What can hang from each mark
J169: J15 J64 J232 J306 J517
J517: J169
J15: J169 J258
J64: J169
J258: J15
J306: J169 J258 J260
J260: J15
J232: J169
J872: J64

Each row was made from one small tree. The marks that hang from a mark follow it in brackets, in the order of their numbers. Every link used is in the known rows. Write each row's tree.
Known rows
J169(J15 J517): [-1.04 -2.54 -0.43 -0.04  0.24 -0.93  0.30  0.16 -0.29  1.12  1.67 -0.35
  1.26  0.73  0.93 -1.10  1.46 -1.17 -0.24  0.14  1.56  1.88 -1.02 -0.14
 -1.59]
J872(J64(J169(J15))): [ 0.38 -3.20 -1.09  1.70  0.84 -0.60 -1.00 -0.54 -0.29  0.99  1.31  0.97
  2.04  0.27 -0.08 -1.79  0.31 -1.95  0.17  0.16  0.76  1.36 -1.07  0.26
 -1.51]
J169(J232): [-0.33 -2.36 -1.52  1.79  0.81 -0.63 -0.15  0.01 -0.68  0.46  0.77  1.43
  0.19 -0.50  0.35 -0.97  1.33 -1.13 -0.08 -0.20  1.85  1.89 -0.51  0.20
 -0.56]
J169(J15 J64 J232): [-2.15 -4.12 -0.65  1.98  0.46 -1.37 -0.21  0.48 -0.60  0.59  1.49  0.62
  0.33  1.67  1.21  0.27  1.47 -1.09  0.97  0.28  2.29  1.78 -0.53  0.05
 -1.72]
J15(J169(J306(J260) J517) J258): [-0.81 -3.71 -1.73 -0.82 -0.04 -0.34  0.29 -0.20 -0.09  1.29  1.04  0.54
  0.81  0.84  0.80 -3.09  0.64 -1.52 -1.91 -1.06  1.82  2.72 -1.27  0.15
  0.26]
J169(J64 J306): [-0.50 -5.21 -1.06  1.81  0.19 -0.56  0.25  0.00 -0.05  0.99  1.71  0.57
  1.33  1.04  0.85 -0.88  1.46 -1.50 -1.10  0.31  2.13  1.77 -0.43 -0.18
  0.46]
J872(J64): [ 1.58 -3.08 -1.27  0.77  1.05 -0.20 -0.60  0.05  0.20  0.56  0.74  1.23
  2.20 -0.47 -0.39 -1.51  0.30 -1.48 -0.89  0.58  0.85  1.41 -0.83  0.08
 -0.42]
J306(J169(J15)): [ 0.84 -2.05 -1.73  1.69  0.89 -0.82 -0.76  0.54  0.00  0.60  1.49  0.87
  1.10  0.14 -0.16 -1.83  1.29 -1.07 -1.78  0.04 -0.37  1.71 -1.00  0.54
 -1.42]
J15(J169 J258): [ 0.95 -2.53 -2.06 -0.60  0.58  0.21 -0.57 -0.24 -0.23  0.50  0.76  1.01
  1.20 -0.60 -0.66 -2.72  0.16 -1.15 -1.24 -0.53 -1.05  2.63 -0.99  0.46
 -0.38]
J169(J64 J232): [-1.26 -3.51 -1.14  1.42  0.93 -0.79  0.04  0.47 -0.66  0.54  0.94  1.19
  0.42  0.94  0.59 -0.10  1.37 -1.19  0.36  0.23  2.39  1.75 -0.35 -0.04
 -0.15]
J872(J64(J169(J232))): [ 0.19 -2.87 -1.46  2.17  1.32 -0.35 -0.68 -0.79 -0.74  0.80  0.66  1.76
  1.12  0.10 -0.19 -1.69  0.27 -2.04  0.43 -0.21  1.79  1.43 -0.66  0.30
 -0.55]
J260(J15(J258)): [ 1.39 -2.42 -1.87  1.23  0.60 -0.09 -0.31 -0.34  0.17  0.83  0.81  0.50
  0.98 -0.93 -0.69 -1.22  1.45 -1.35 -0.30 -0.48  0.93  1.94  0.03 -0.14
 -0.90]
J260(J15(J169(J232 J517))): [-0.76 -3.30 -1.07  0.11  0.47 -0.64  0.71 -1.24 -0.80  0.58  0.84  0.19
 -0.19 -0.43  0.69 -1.78  1.50 -1.89  0.23 -0.27  2.57  2.12 -0.21 -0.21
 -0.19]
J258(J15(J169)): [ 0.73 -3.03 -1.46 -0.43  0.03  0.11  0.01  0.39 -0.12  0.60  2.34  0.13
  1.15 -1.44 -0.61 -2.47  0.93 -1.39 -0.61  0.19  1.26  2.12 -1.01 -0.09
 -0.82]
J64(J169(J306(J258) J517)): [-1.14 -4.29 -1.07  1.85  0.56 -0.17  0.42 -1.17 -0.76  1.25  1.53  0.48
  0.64  0.60  1.22 -2.59  1.79 -2.20 -0.89 -0.90  2.11  2.28 -0.70  0.42
 -0.15]
J258(J15(J169(J232))): [-0.26 -3.24 -1.50  0.34  0.15 -0.16  0.04  0.17 -0.52  0.50  2.09  0.54
  0.13 -1.04 -0.26 -1.97  0.91 -1.38  0.07 -0.12  2.32  2.22 -0.72  0.05
 -1.13]
J872(J64(J169)): [ 1.12 -2.69 -1.47  1.23  1.19 -0.14 -0.73 -0.52 -0.34  0.97  0.91  1.44
  2.11 -0.34 -0.55 -2.19  0.24 -2.08 -0.33  0.12  0.87  1.34 -0.91  0.15
 -0.24]
J872(J64(J169(J15 J306))): [ 0.07 -4.91 -1.00  2.89  0.38 -0.66 -0.66 -1.18 -0.15  1.20  1.71  0.81
  1.69  0.79  0.58 -2.04  0.30 -2.18 -0.30 -0.08  1.53  1.48 -0.87  0.31
 -1.38]
J169(J15 J306): [-0.36 -4.71 -1.03  2.78 -0.41 -0.91 -0.24 -0.41  0.01  0.98  2.09  0.23
  0.95  0.39  1.16 -1.35  1.47 -1.34 -0.87 -0.07  1.41  1.95 -0.77  0.18
 -1.64]
J64(J169(J517)): [-0.57 -1.43 -1.27  0.22  0.96 -0.25  0.42 -0.46 -0.96  1.51  1.41  0.53
  1.30 -0.03  0.08 -2.18  1.31 -1.93 -0.28 -0.38  1.60  1.77 -0.92 -0.12
  0.15]
J517(J169(J64 J232 J306(J260))): [-2.31 -5.53 -1.70  2.75 -0.22 -1.04  0.75  0.36 -0.38  1.01  2.01  0.91
 -0.03  1.11  2.04 -0.54  1.49 -2.04 -0.16 -0.62  3.61  2.02 -0.65  0.34
  0.34]
J169(J64): [-0.08 -3.07 -1.19  0.32  0.73 -0.46  0.02  0.74 -0.17  0.82  1.21  0.71
  1.70  0.39  0.07 -0.64  1.40 -1.22 -0.57  0.64  1.17  1.62 -0.65 -0.21
  0.20]
J64(J169(J232 J306(J258) J517)): [-2.20 -4.53 -1.03  2.86  0.69 -0.52  0.42 -1.39 -1.20  1.08  1.25  0.95
 -0.36  1.03  1.69 -2.14  1.79 -2.13 -0.11 -1.24  3.13  2.38 -0.41  0.61
 -0.43]
J260(J15(J169(J232) J258)): [ 0.37 -3.37 -1.95  1.00  0.50 -0.31 -0.31 -1.07 -0.43  0.33  0.50  0.85
 -0.21 -0.75 -0.22 -1.84  0.91 -1.60  0.19 -0.84  1.00  2.44 -0.08  0.21
 -0.86]
J232(J169(J15 J64)): [-0.50 -4.72 -0.98  1.02  0.20 -1.37 -0.75  0.98  0.24  0.70  1.85  0.65
  1.46  1.05  0.31 -0.88  0.89 -1.50 -0.16  0.11 -0.02  1.89 -0.46 -0.24
 -1.38]

Write each row's tree
[-2.07 -3.49  0.03 -0.43  0.40 -1.13  0.48  0.58 -0.25  1.20  1.78 -0.59
  1.47  2.14  1.29 -0.29  1.54 -1.24  0.21  0.59  2.16  1.73 -0.90 -0.40
 -1.18] => J169(J15 J64 J517)
[ 1.24 -3.15 -1.99  0.21  0.40  0.00 -0.32 -0.90 -0.05  0.56  0.76  0.49
  0.83 -1.12 -0.60 -2.27  0.89 -1.57 -0.60 -0.56  0.06  2.33 -0.29  0.09
 -0.59] => J260(J15(J169 J258))
[-1.27 -4.61 -1.02  1.39 -0.02 -0.81  0.27  0.45 -0.16  0.83  2.43 -0.21
  1.21  0.76  1.11 -0.25  1.07 -1.69  0.30  0.20  0.48  1.90 -0.81  0.26
 -1.29] => J517(J169(J15 J64))
[-1.05 -3.19 -1.20  0.60 -0.04 -0.90  0.73  0.28 -0.04  1.59  1.52  0.42
  1.10  0.59  1.50 -2.00  1.84 -1.55 -1.69 -0.39  3.80  1.90 -1.13 -0.27
  0.53] => J169(J306(J260) J517)
[-1.99 -3.97 -0.91  1.73  0.62 -1.09 -0.55  0.54 -0.37  0.66  1.17  0.67
  0.27  2.27  0.74  0.30  0.92 -0.83  0.91 -0.31  1.51  2.14 -0.38  0.28
 -2.21] => J169(J15(J258) J64 J232)
[-0.49 -1.85 -1.47 -0.15  1.16 -1.19  0.41  1.10  0.11  1.44  1.09  0.37
  1.22  1.15  0.53 -1.51  2.40 -1.76 -1.67  0.00  3.38  1.29 -0.68 -0.37
  0.82] => J306(J169(J64 J517) J260(J15))
[-2.42 -5.75  0.13  1.02 -0.19 -1.20  0.72 -0.15 -0.15  1.46  2.20 -0.78
  1.19  2.81  2.06 -0.50  1.57 -1.51 -0.35  0.29  3.08  1.90 -0.62 -0.34
 -0.91] => J169(J15 J64 J306 J517)
[-1.31 -2.86 -1.17 -0.66  0.68 -0.52  0.58 -0.69 -1.03  0.51  0.81  0.65
  0.09  0.23  0.72 -2.16  0.83 -1.52 -0.34 -0.22  1.86  2.39 -0.91  0.09
 -0.03] => J15(J169(J232 J517))
[-1.12 -3.53 -0.76 -1.96  0.63 -0.36  0.70  0.05 -0.57  0.85  1.22  0.03
  1.42  0.89  0.62 -1.84  0.89 -1.61 -0.76  0.47  1.20  2.14 -1.04 -0.26
  0.75] => J15(J169(J64 J517))
[-2.25 -2.88 -0.33  0.99  0.47 -1.25  0.33 -0.13 -0.74  0.88  1.35  0.12
 -0.02  1.28  1.44 -0.60  1.44 -1.20  0.62 -0.22  2.72  2.01 -0.69  0.03
 -1.98] => J169(J15 J232 J517)
[-0.93 -4.28 -1.71  1.26 -0.50 -0.57  0.21  0.26 -0.22  0.87  2.36  0.73
 -0.15 -0.58  0.71 -2.46  1.27 -1.55 -0.54 -0.54  4.00  2.27 -0.97  0.04
 -0.71] => J258(J15(J169(J232 J306(J260))))
[-1.06 -2.73 -1.50 -0.95  0.82 -0.15  0.22 -0.59 -0.85  0.63  0.54  0.77
  0.05  0.72  0.22 -2.20  0.21 -1.23 -0.39 -0.97  1.00  2.79 -0.73  0.31
 -0.53] => J15(J169(J232 J517) J258)
[-0.51 -3.26 -1.43 -0.01  0.64 -0.35  0.31 -1.22 -0.57  0.66  0.50  0.26
 -0.19  0.13  0.24 -1.82  0.97 -1.68  0.18 -0.90  1.82  2.48 -0.04 -0.02
 -0.70] => J260(J15(J169(J232 J517) J258))
[-1.35 -4.77 -0.84  0.46 -0.24 -0.29  0.90 -0.54 -0.51  0.91  2.42 -0.19
 -0.21  0.24  0.84 -2.20  1.00 -1.68 -0.29 -0.46  3.81  2.41 -0.56 -0.12
 -0.76] => J258(J15(J169(J232 J306 J517)))
[-0.55 -4.23 -1.66  0.09  0.32 -0.82 -0.15  0.37  0.04  0.40  0.81  0.85
  0.76 -0.53  1.06 -2.05  2.57 -1.84 -0.69 -0.03  2.16  2.15 -0.94  0.30
 -0.01] => J306(J258 J260(J15(J169(J64))))
[ 0.75 -1.76 -2.43  1.26  1.27 -0.64 -0.83  1.49  0.21  0.42  0.67  1.94
  0.89 -0.56  0.26 -2.81  2.26 -1.19 -2.68 -0.51  0.60  2.00 -1.36  1.06
 -0.18] => J306(J169 J258 J260)
[-1.70 -5.59 -1.03  2.86  0.34 -0.87  0.32 -0.25 -0.56  0.76  1.40  1.04
  0.09  1.53  1.35 -0.35  1.42 -1.45 -0.19 -0.09  3.30  1.89 -0.12  0.05
  0.07] => J169(J64 J232 J306)
[-2.68 -6.72  0.15  1.31  0.02 -1.06  0.53 -0.17 -0.07  0.99  1.95 -0.61
  0.85  2.80  2.53 -0.70  2.03 -1.53 -0.46  0.01  2.69  2.27 -0.58  0.32
 -1.45] => J169(J15 J64 J306(J258) J517)
[-1.24 -5.77 -1.13  1.62 -0.21 -0.64  0.12  1.35  0.48  1.01  2.38  0.43
  0.96  0.82  1.38 -1.34  2.45 -1.47 -0.99 -0.07  4.14  2.04 -0.78  0.22
 -0.48] => J169(J64 J306(J258(J15) J260))
[ 0.52 -4.02 -1.63 -0.16  0.51 -0.16 -0.17 -0.49 -0.06  0.68  0.83  0.28
  1.06 -0.01 -0.34 -1.56  1.00 -1.63 -0.26 -0.21  0.53  2.23 -0.17 -0.10
 -0.20] => J260(J15(J169(J64) J258))
[-1.06 -4.41 -1.45  1.56 -0.04 -0.98  0.25  0.87  0.13  1.33  1.63  0.92
  1.42  1.03  1.25 -1.12  1.86 -1.52 -1.31  0.15  3.38  1.66 -0.92 -0.21
  0.78] => J169(J64 J306(J260))
[ 0.05 -2.43 -1.54 -1.75  0.72  0.14  0.15 -0.31 -0.37  0.87  0.72  0.39
  1.07  0.27 -0.19 -2.60  0.23 -1.26 -1.23 -0.66 -0.11  2.70 -1.03  0.20
 -0.18] => J15(J169(J517) J258)
[-1.79 -5.71 -0.94  1.00  0.27 -0.52  0.63 -1.38 -0.88  0.29  0.93  0.66
 -0.58  0.75  1.94 -2.63  1.30 -1.80 -0.92 -0.75  2.24  2.87 -0.66  0.73
 -0.30] => J15(J169(J232 J306(J258) J517))
[-0.16 -4.85 -1.96  2.16 -0.54 -1.43 -1.07  0.79  0.70  1.18  1.84  1.16
  0.93  0.77  0.69 -2.12  0.74 -1.44 -1.26 -1.30  0.64  2.39 -0.72  0.19
 -1.67] => J232(J169(J15(J258) J306(J260)))
[ 0.07 -5.67 -1.27  2.69 -0.45 -1.32 -0.72 -0.02  0.35  0.83  2.18  0.74
  0.93  0.33  0.78 -1.94  0.82 -1.67 -0.99 -0.56  0.24  2.16 -0.38  0.10
 -1.61] => J232(J169(J15 J306))
[-0.33 -2.83 -1.75  1.76  1.59 -0.77 -0.29  0.73 -0.53  0.50  0.93  1.57
  0.40  1.13  0.04 -0.82  1.29 -1.23 -1.18 -0.01  1.25  1.66 -0.40  0.43
  0.14] => J306(J169(J64 J232))
[-1.10 -3.06 -0.96 -0.74  0.21 -0.21  0.63  0.06 -0.63  0.71  2.11 -0.05
  0.10 -0.25  0.18 -2.02  0.97 -1.47  0.12 -0.17  3.05  2.29 -0.73 -0.20
 -1.03] => J258(J15(J169(J232 J517)))
[-0.89 -2.90 -1.39  2.12  0.48 -0.91 -0.74  0.10 -0.40  0.57  1.02  0.93
  0.00  0.83  0.41 -0.61  0.87 -0.77  0.54 -0.80  1.01  2.27 -0.52  0.47
 -2.66] => J169(J15(J258) J232)
[-1.04 -4.69 -1.09  1.41 -0.10 -0.85  0.66 -0.31  0.17  1.15  1.24  0.16
  0.38  0.24  1.99 -2.10  2.91 -1.91 -1.28 -0.69  4.19  2.16 -0.51  0.07
 -0.18] => J169(J306(J258 J260(J15)) J517)
[-1.40 -2.67 -1.40  1.18  0.18 -0.75  0.47 -0.39 -0.66  1.96  1.74  0.69
  1.04  0.53  1.14 -2.64  1.70 -2.22 -1.02 -0.85  3.47  1.80 -1.13 -0.13
  0.61] => J64(J169(J306(J260) J517))
[-0.79 -2.37 -0.81 -0.26  0.43 -0.63 -0.05  0.23 -0.06  1.19  1.32 -0.29
  1.17  1.27  0.49 -1.19  0.92 -0.98 -0.27 -0.49  0.80  2.26 -0.85 -0.01
 -2.10] => J169(J15(J258) J517)
[ 0.03 -3.64 -1.72 -1.03  0.72  0.05 -0.40  0.18 -0.25  0.59  0.80  0.80
  1.44  0.64 -0.41 -1.90  0.20 -1.21 -0.83 -0.20 -0.47  2.48 -0.86  0.21
  0.07] => J15(J169(J64) J258)
[-1.55 -5.94 -1.28  1.48  0.15 -0.69  0.29 -0.80 -0.78  0.45  1.29  0.95
  0.01  1.09  1.27 -1.60  0.83 -1.73 -0.56 -0.08  2.17  2.30 -0.58  0.24
  0.46] => J15(J169(J64 J232 J306))
[-1.45 -2.47 -1.32  2.82  0.53 -1.00 -0.52 -0.61 -1.17  0.95  1.56  1.05
  0.14  0.20  0.54 -1.27  1.30 -1.69  1.02 -0.62  1.58  1.82 -0.79  0.36
 -1.81] => J64(J169(J15 J232))
[-0.35 -5.58 -1.09  0.37 -0.31 -0.09  0.35  0.13 -0.02  0.87  2.82 -0.19
  1.05  0.21  0.27 -1.95  1.01 -1.68 -0.73  0.28  2.47  2.10 -0.67 -0.28
 -0.28] => J258(J15(J169(J64 J306)))
[-1.71 -1.74 -1.14  1.11  1.03 -0.55  0.37 -0.72 -1.36  1.27  1.10  0.87
  0.22  0.46  0.60 -1.72  1.31 -1.89  0.48 -0.73  2.62  1.90 -0.62 -0.02
 -0.17] => J64(J169(J232 J517))
[-1.38 -3.33 -1.03  1.86  1.35 -1.07 -0.27  0.17 -0.56  0.20  0.98  0.78
 -0.43  1.55  1.37 -1.68  1.90 -1.22 -1.04 -0.72  1.01  2.32 -0.73  1.15
 -2.14] => J306(J169(J15 J232 J517) J258)
[-1.83 -3.53 -0.38 -0.58  0.55 -0.75  0.14  0.71 -0.07  1.33  1.48 -0.53
  1.50  2.72  0.83 -0.24  1.00 -1.02  0.13 -0.08  1.37  2.09 -0.71 -0.15
 -1.60] => J169(J15(J258) J64 J517)
[-1.78 -7.35 -0.94  2.97 -0.41 -0.73  0.42 -0.21 -0.02  0.56  2.59 -0.18
  0.61  1.42  2.26 -0.64  1.59 -1.90 -0.31 -0.30  0.95  2.41 -0.60  0.82
 -1.60] => J517(J169(J15 J64 J306(J258)))
[-1.97 -4.80 -0.60  2.33  0.14 -0.76  0.22 -1.17 -0.70  1.27  1.97 -0.03
  0.62  1.22  1.81 -2.31  1.87 -2.09 -0.29 -0.83  2.00  2.28 -0.86  0.53
 -1.60] => J64(J169(J15 J306(J258) J517))
[-0.50 -3.74 -0.96 -0.05  1.34 -0.18  0.25  1.34  0.10  0.71  2.01 -0.05
  0.94  1.37  0.27 -1.62  2.04 -1.37 -1.50  0.01  1.94  1.99 -0.52  0.39
 -0.79] => J306(J169(J64 J517) J258(J15))
[-0.98 -5.86 -0.86  0.60  0.19 -1.02  0.35  0.19  0.17  1.23  1.76  0.36
  1.26  1.82  0.99 -1.45  0.89 -1.96 -1.15 -0.29  1.80  2.07 -0.11 -0.46
  0.42] => J232(J169(J64 J306 J517))
[-0.61 -1.30 -1.87  1.10  1.19 -1.35  0.22  0.52 -0.31  1.07  0.71  1.02
 -0.20  0.34  0.69 -1.75  2.31 -1.67 -1.17 -0.70  3.89  1.55 -0.50  0.00
  0.13] => J306(J169(J232 J517) J260(J15))
[-2.67 -6.69 -0.91  3.53 -0.43 -1.20  0.57 -0.43 -0.49  0.78  2.55  0.06
 -0.17  1.80  2.27  0.06  1.14 -1.90  0.62 -0.45  2.39  2.16 -0.33  0.46
 -1.45] => J517(J169(J15 J64 J232 J306))
[-0.36 -6.01 -1.53  2.63  0.07 -0.58  0.12 -1.78 -0.48  0.06  0.91  0.78
 -0.75 -0.68  1.26 -2.16  1.89 -2.04 -0.37 -0.64  2.11  2.50  0.00  0.55
 -0.58] => J260(J15(J169(J232 J306(J258))))
[ 0.24 -2.48 -0.94  0.22  1.29 -0.22 -0.14 -0.68 -0.49  1.31  0.94  0.87
  2.15  0.49 -0.11 -2.17  0.32 -2.17 -0.28  0.00  1.75  1.39 -0.92 -0.11
 -0.09] => J872(J64(J169(J517)))
